Each row comes from the steps of one walk. Every step used is in the known rows, and no mark comes twice. Write the walk behind each row, first mark first.
Known rows:
zufa-nelor-gigozif-riru: [ 0.37 -0.22 -0.45  0.29 -0.18  0.00 -0.09  0.14 -0.18  0.21 -0.32 -0.31
  0.19  0.10  0.14 -0.11  0.12 -0.12 -0.20 -0.24 -0.13 -0.20 -0.22  0.01
  0.27]
nelor-gigozif-nifu: [ 0.31 -0.17  0.01  0.47 -0.12 -0.08 -0.08  0.03  0.03  0.10 -0.09 -0.11
  0.24 -0.28 -0.01  0.10  0.22 -0.04  0.01  0.12  0.31 -0.01  0.08 -0.17
  0.01]
zufa-nelor: [ 0.21  0.23  0.14  0.00 -0.24  0.06  0.06  0.18  0.02  0.10 -0.26 -0.34
 -0.06  0.21  0.10  0.16 -0.45 -0.14 -0.02 -0.12 -0.15  0.01  0.03  0.04
  0.32]
zadam-sufat-finev-riru-gigozif-nifu-zufa-nelor: [-0.05 -0.06  0.30 -0.31  0.04 -0.27  0.07  0.01 -0.58 -0.09  0.15  0.23
 -0.28  0.19 -0.14 -0.12  0.64 -0.09  0.08 -0.16  0.20 -0.57 -0.03  0.17
  0.16]
zadam-nifu-zufa: [ 0.00  0.30  0.17  0.11  0.10 -0.13  0.30 -0.16 -0.14 -0.05  0.14 -0.15
 -0.30  0.21 -0.20  0.34 -0.39 -0.16  0.35  0.00 -0.11  0.08  0.18 -0.04
 -0.22]
sufat-finev-nifu-zadam-riru: [-0.23 -0.13  0.07 -0.58  0.20  0.10 -0.04 -0.24  0.43  0.01  0.21  0.36
 -0.17 -0.08 -0.20  0.26 -0.21  0.25  0.10 -0.14 -0.06  0.37  0.24 -0.08
  0.03]
sufat-zadam-riru-finev-nifu-zufa-nelor: [-0.36  0.10 -0.18 -0.70  0.08  0.01  0.29  0.04  0.07 -0.03 -0.09  0.16
 -0.05  0.13  0.20 -0.02 -0.14 -0.37  0.18  0.09  0.12  0.14  0.03  0.01
  0.43]
sufat-finev-nifu-zufa-nelor: [ 0.16 -0.01  0.30 -0.47  0.12 -0.02  0.12 -0.19 -0.21 -0.18  0.13 -0.11
 -0.33  0.03 -0.12  0.18 -0.42 -0.02  0.26 -0.12 -0.05  0.11  0.13  0.13
  0.01]
miket-sufat-zadam-riru-finev-nifu-zufa: [-0.55  0.37 -0.23 -0.49  0.15  0.09  0.02 -0.20  0.36 -0.21 -0.09  0.47
  0.10 -0.23  0.23  0.08 -0.08 -0.17  0.04  0.40 -0.04  0.52  0.00  0.15
  0.21]
miket-riru-finev-nifu-zadam-sufat: [-0.48  0.38 -0.28 -0.24  0.07 -0.10  0.11 -0.22  0.25  0.22  0.38  0.05
  0.02 -0.04  0.10 -0.38  0.07  0.11 -0.31  0.28 -0.41  0.37  0.11 -0.09
 -0.12]
zufa-nelor-gigozif-riru-finev-nifu-zadam: [-0.07 -0.40 -0.54 -0.18 -0.07 -0.03  0.11 -0.10  0.00  0.22 -0.08 -0.17
  0.40 -0.05  0.27 -0.38  0.26  0.01 -0.14 -0.06 -0.05  0.06 -0.15 -0.09
 -0.03]
riru-finev-nifu-zadam: [-0.36  0.09  0.08 -0.21  0.01  0.03  0.20 -0.22  0.39  0.06  0.15  0.08
  0.02 -0.06  0.10 -0.12 -0.29  0.14  0.01  0.19 -0.13  0.43  0.17 -0.09
 -0.31]
nelor-zufa: [ 0.07 -0.07  0.36  0.19  0.08  0.04  0.01 -0.05  0.03  0.07 -0.34  0.03
 -0.29  0.32  0.11  0.03 -0.08 -0.09  0.03  0.09 -0.29  0.20  0.45 -0.16
  0.02]
zufa-nelor-gigozif-nifu: [ 0.43 -0.21 -0.04  0.22 -0.27 -0.08 -0.03  0.21 -0.16  0.14 -0.25 -0.40
  0.36 -0.16  0.13  0.11  0.18 -0.18  0.02 -0.02  0.37 -0.17  0.01 -0.14
  0.33]
riru-finev-nifu: [-0.03 -0.10  0.40 -0.15 -0.18  0.08  0.20 -0.16  0.22 -0.02  0.24  0.05
 -0.03 -0.38 -0.06  0.07 -0.44  0.03 -0.07  0.26 -0.12  0.38  0.04  0.20
 -0.15]
miket-nifu-finev: [ 0.14  0.31  0.27  0.11  0.04  0.30 -0.29  0.15  0.14 -0.06  0.02 -0.14
  0.15 -0.24 -0.18  0.10 -0.42  0.26 -0.10  0.06 -0.05  0.21 -0.07 -0.11
 -0.14]
finev-riru-gigozif-nifu: [ 0.06 -0.28  0.45  0.35 -0.19  0.10 -0.02  0.16 -0.04  0.18  0.24  0.39
 -0.13 -0.11 -0.22 -0.03  0.23 -0.06  0.08  0.02  0.43 -0.39 -0.11  0.34
 -0.05]
sufat-zadam-riru-finev-nifu: [-0.30 -0.05 -0.06 -0.54 -0.07  0.10  0.14 -0.03  0.37  0.00  0.05  0.34
 -0.01 -0.24 -0.02  0.16 -0.25 -0.17 -0.10  0.16  0.12  0.38  0.02 -0.02
  0.26]
miket-sufat-finev-riru: [-0.05  0.27  0.09 -0.08  0.03  0.08 -0.54 -0.09  0.26 -0.64  0.05  0.31
 -0.16 -0.25 -0.04  0.45 -0.14  0.32 -0.13  0.08 -0.33  0.40 -0.12  0.48
 -0.07]
finev-riru: [-0.09  0.20  0.18  0.28 -0.05 -0.01 -0.22  0.06  0.25 -0.18  0.17  0.16
 -0.28  0.04 -0.01  0.13 -0.30  0.01  0.08 -0.03 -0.17  0.08 -0.02  0.34
 -0.06]
sufat-zadam-nifu-zufa-nelor-gigozif-riru: [ 0.17  0.06 -0.85 -0.03  0.09 -0.27  0.16  0.01 -0.55  0.06 -0.34 -0.40
  0.03  0.41  0.04  0.06  0.23 -0.42  0.12 -0.32  0.21 -0.25 -0.15 -0.36
  0.10]
zadam-nifu-zufa-nelor-gigozif: [ 0.22  0.20 -0.13  0.10 -0.16 -0.19  0.30  0.01 -0.37 -0.03  0.06 -0.57
  0.13  0.11  0.09  0.34  0.01 -0.31  0.26 -0.10  0.11 -0.18  0.07 -0.06
  0.01]
zadam-nifu-finev: [ 0.20  0.06  0.35 -0.13 -0.03  0.07  0.13  0.01  0.09 -0.10  0.21 -0.31
 -0.18 -0.09 -0.37  0.48 -0.68  0.15 -0.05 -0.13 -0.10  0.06  0.09 -0.16
 -0.18]
nifu-zufa-nelor-gigozif-riru-finev: [ 0.02 -0.18 -0.55  0.17  0.07 -0.02  0.13  0.02 -0.27 -0.07 -0.25 -0.11
  0.14  0.29  0.31 -0.37  0.42 -0.11 -0.05  0.07 -0.36 -0.13 -0.19  0.02
  0.03]
miket-sufat: [ 0.03  0.49  0.10  0.22 -0.16  0.14 -0.21 -0.05  0.32 -0.08 -0.27 -0.02
  0.09 -0.17  0.13  0.25 -0.38  0.06 -0.17  0.20 -0.31  0.38  0.01  0.18
  0.11]

Which walk is each row?
[-0.01 -0.23 -0.18  0.11  0.03  0.11  0.05 -0.03  0.08 -0.02 -0.19  0.21
 -0.14  0.12 -0.06 -0.18 -0.10  0.10 -0.24  0.11 -0.51  0.22 -0.17  0.08
 -0.05] | gigozif-riru-finev
[-0.33 -0.13 -0.54 -0.09  0.01 -0.35  0.11 -0.38  0.03  0.29  0.06  0.01
  0.31 -0.20  0.20 -0.51  0.50  0.09 -0.36  0.03 -0.25  0.17 -0.02 -0.28
 -0.21] | nelor-gigozif-riru-finev-nifu-zadam-sufat
[-0.08 -0.01  0.16  0.22 -0.05  0.12  0.24  0.03  0.08  0.47 -0.14  0.18
  0.01  0.26 -0.08 -0.21  0.24  0.04  0.06  0.00  0.38 -0.23  0.19 -0.26
 -0.14] | riru-gigozif-nifu-zadam
[-0.24 -0.02  0.07 -0.08  0.06  0.15 -0.34 -0.06  0.15 -0.21  0.03  0.57
  0.04 -0.08 -0.08  0.08  0.53  0.36 -0.03  0.07  0.26  0.00 -0.07  0.20
 -0.21] | miket-sufat-finev-riru-gigozif-nifu-zadam
[ 0.24 -0.20 -0.39  0.53 -0.03  0.00 -0.13 -0.03  0.01  0.16 -0.16 -0.03
  0.06 -0.01  0.01 -0.12  0.16  0.01 -0.20 -0.10 -0.19 -0.03 -0.11 -0.03
 -0.05] | nelor-gigozif-riru
[-0.06  0.03  0.49  0.20 -0.09  0.30 -0.05  0.21  0.18 -0.03  0.40  0.24
 -0.27  0.01 -0.18 -0.02 -0.16  0.20 -0.20 -0.10  0.03 -0.40 -0.08  0.33
 -0.27] | nifu-finev-riru-gigozif
[ 0.04 -0.20  0.38  0.12  0.21  0.03 -0.34  0.12  0.22 -0.25  0.19  0.20
 -0.19 -0.14 -0.23  0.04 -0.29  0.22  0.09 -0.03  0.12 -0.08 -0.03  0.09
 -0.06] | gigozif-nifu-finev-riru
[-0.07  0.09  0.37  0.36 -0.26  0.18  0.02  0.15  0.09  0.10  0.31  0.32
 -0.24  0.03 -0.10  0.01  0.02 -0.03 -0.06 -0.03  0.08 -0.31 -0.08  0.47
 -0.16] | finev-riru-gigozif
[ 0.15  0.03  0.15  0.06  0.15 -0.09  0.12  0.08 -0.22  0.09 -0.31 -0.17
 -0.11  0.31  0.05 -0.08 -0.15 -0.24  0.38  0.01  0.13 -0.13  0.10 -0.08
  0.29] | gigozif-nifu-zufa-nelor
[ 0.08 -0.46  0.53 -0.07 -0.03  0.38  0.14  0.24  0.20  0.32  0.12  0.39
 -0.01 -0.14 -0.35  0.01  0.07  0.12 -0.12 -0.02  0.33 -0.41  0.02 -0.02
  0.25] | zadam-riru-gigozif-nifu-finev
[-0.28 -0.28 -0.24 -0.16  0.17  0.03  0.11 -0.27  0.24  0.20  0.00  0.24
 -0.03  0.05 -0.01 -0.39 -0.13  0.17 -0.05  0.04 -0.29  0.34 -0.06 -0.07
 -0.24] | gigozif-riru-finev-nifu-zadam
[ 0.01 -0.05  0.02 -0.08 -0.16 -0.06  0.29 -0.09 -0.14 -0.08  0.21 -0.27
  0.25 -0.21  0.32 -0.10  0.07 -0.18  0.11  0.23  0.04  0.03  0.02  0.15
 -0.08] | riru-finev-nifu-zufa-nelor-gigozif
[ 0.16 -0.08  0.35  0.14 -0.09  0.10  0.38  0.17 -0.37  0.36 -0.15 -0.02
 -0.08  0.31 -0.02 -0.21  0.18 -0.28  0.25  0.00  0.38 -0.52  0.05  0.04
  0.18] | riru-gigozif-nifu-zufa-nelor
[-0.13 -0.11  0.40  0.43  0.11  0.03  0.08  0.06 -0.15  0.08  0.26  0.50
 -0.29  0.14 -0.13 -0.23  0.35 -0.13  0.35  0.10  0.36 -0.46 -0.01  0.33
 -0.19] | finev-riru-gigozif-nifu-zufa
[-0.11  0.24 -0.05 -0.26  0.10 -0.09 -0.15  0.11  0.10 -0.38  0.20 -0.07
 -0.32  0.05 -0.28  0.47 -0.50  0.02 -0.01 -0.25  0.19  0.02 -0.05 -0.15
 -0.20] | sufat-zadam-nifu-finev-riru
[ 0.06 -0.07 -0.57  0.19  0.03  0.10 -0.09  0.11 -0.43 -0.04 -0.21 -0.13
  0.51 -0.01  0.25 -0.40  0.60 -0.08  0.01  0.17 -0.13  0.00 -0.40  0.06
  0.03] | miket-nifu-zufa-nelor-gigozif-riru-finev
[ 0.45 -0.27  0.07  0.07 -0.11  0.04 -0.11  0.27 -0.07  0.00 -0.17 -0.46
  0.32 -0.19  0.03  0.07 -0.03  0.05 -0.11 -0.10  0.32 -0.26  0.01 -0.28
  0.21] | zufa-nelor-gigozif-nifu-finev
[ 0.23 -0.16  0.39  0.07  0.15  0.10 -0.10  0.09  0.17 -0.04 -0.09 -0.04
 -0.10 -0.08 -0.24  0.06 -0.42  0.21 -0.02  0.02  0.09  0.03  0.12 -0.24
 -0.01] | gigozif-nifu-finev
[-0.08  0.14  0.30  0.13  0.14  0.11 -0.30  0.11  0.34 -0.30  0.25  0.11
 -0.31  0.00 -0.10  0.11 -0.49  0.24 -0.07 -0.09 -0.22  0.01 -0.01  0.20
 -0.18] | nifu-finev-riru
[-0.26  0.63 -0.20 -0.32  0.14 -0.16 -0.27 -0.20 -0.04 -0.05 -0.14 -0.03
  0.12  0.02 -0.06  0.05  0.23  0.32 -0.17 -0.04 -0.23  0.40  0.13 -0.45
 -0.15] | miket-nifu-zadam-sufat-finev
[ 0.28 -0.34  0.07  0.11 -0.04 -0.03 -0.35  0.31 -0.02 -0.22  0.10 -0.22
  0.25 -0.25  0.06  0.05  0.10  0.07 -0.01 -0.15  0.34 -0.35 -0.13  0.07
  0.16] | zufa-nelor-gigozif-nifu-finev-riru
[ 0.19 -0.05 -0.51  0.37  0.13 -0.05  0.01  0.04 -0.29  0.14 -0.30 -0.22
  0.04  0.37  0.22 -0.30  0.24 -0.19  0.07 -0.16 -0.20 -0.27 -0.11 -0.02
  0.12] | nifu-zufa-nelor-gigozif-riru
[ 0.13 -0.30 -0.50 -0.04 -0.03 -0.13  0.32 -0.03 -0.50 -0.10 -0.04 -0.30
  0.18  0.15  0.06 -0.01  0.34 -0.19  0.07 -0.03 -0.19 -0.16 -0.24  0.00
 -0.03] | zadam-nifu-zufa-nelor-gigozif-riru-finev
[-0.42  0.57 -0.20 -0.27  0.20 -0.22 -0.52 -0.15  0.00 -0.26  0.12  0.21
  0.03 -0.04 -0.04  0.03  0.38  0.32 -0.06 -0.09 -0.18  0.31 -0.02 -0.13
 -0.20] | miket-nifu-zadam-sufat-finev-riru
[ 0.12  0.17  0.00 -0.38 -0.04 -0.40  0.11 -0.29 -0.42 -0.08  0.19 -0.35
  0.02 -0.22  0.08  0.08  0.23 -0.09 -0.04 -0.12 -0.03 -0.05  0.18 -0.09
  0.05] | zadam-sufat-finev-nifu-zufa-nelor-gigozif
[ 0.12 -0.04 -0.35  0.15 -0.08 -0.13 -0.03  0.12  0.02  0.22 -0.36 -0.37
  0.40  0.14  0.29 -0.07  0.31 -0.06  0.10 -0.08  0.35 -0.11  0.12 -0.42
  0.18] | zufa-nelor-gigozif-nifu-zadam
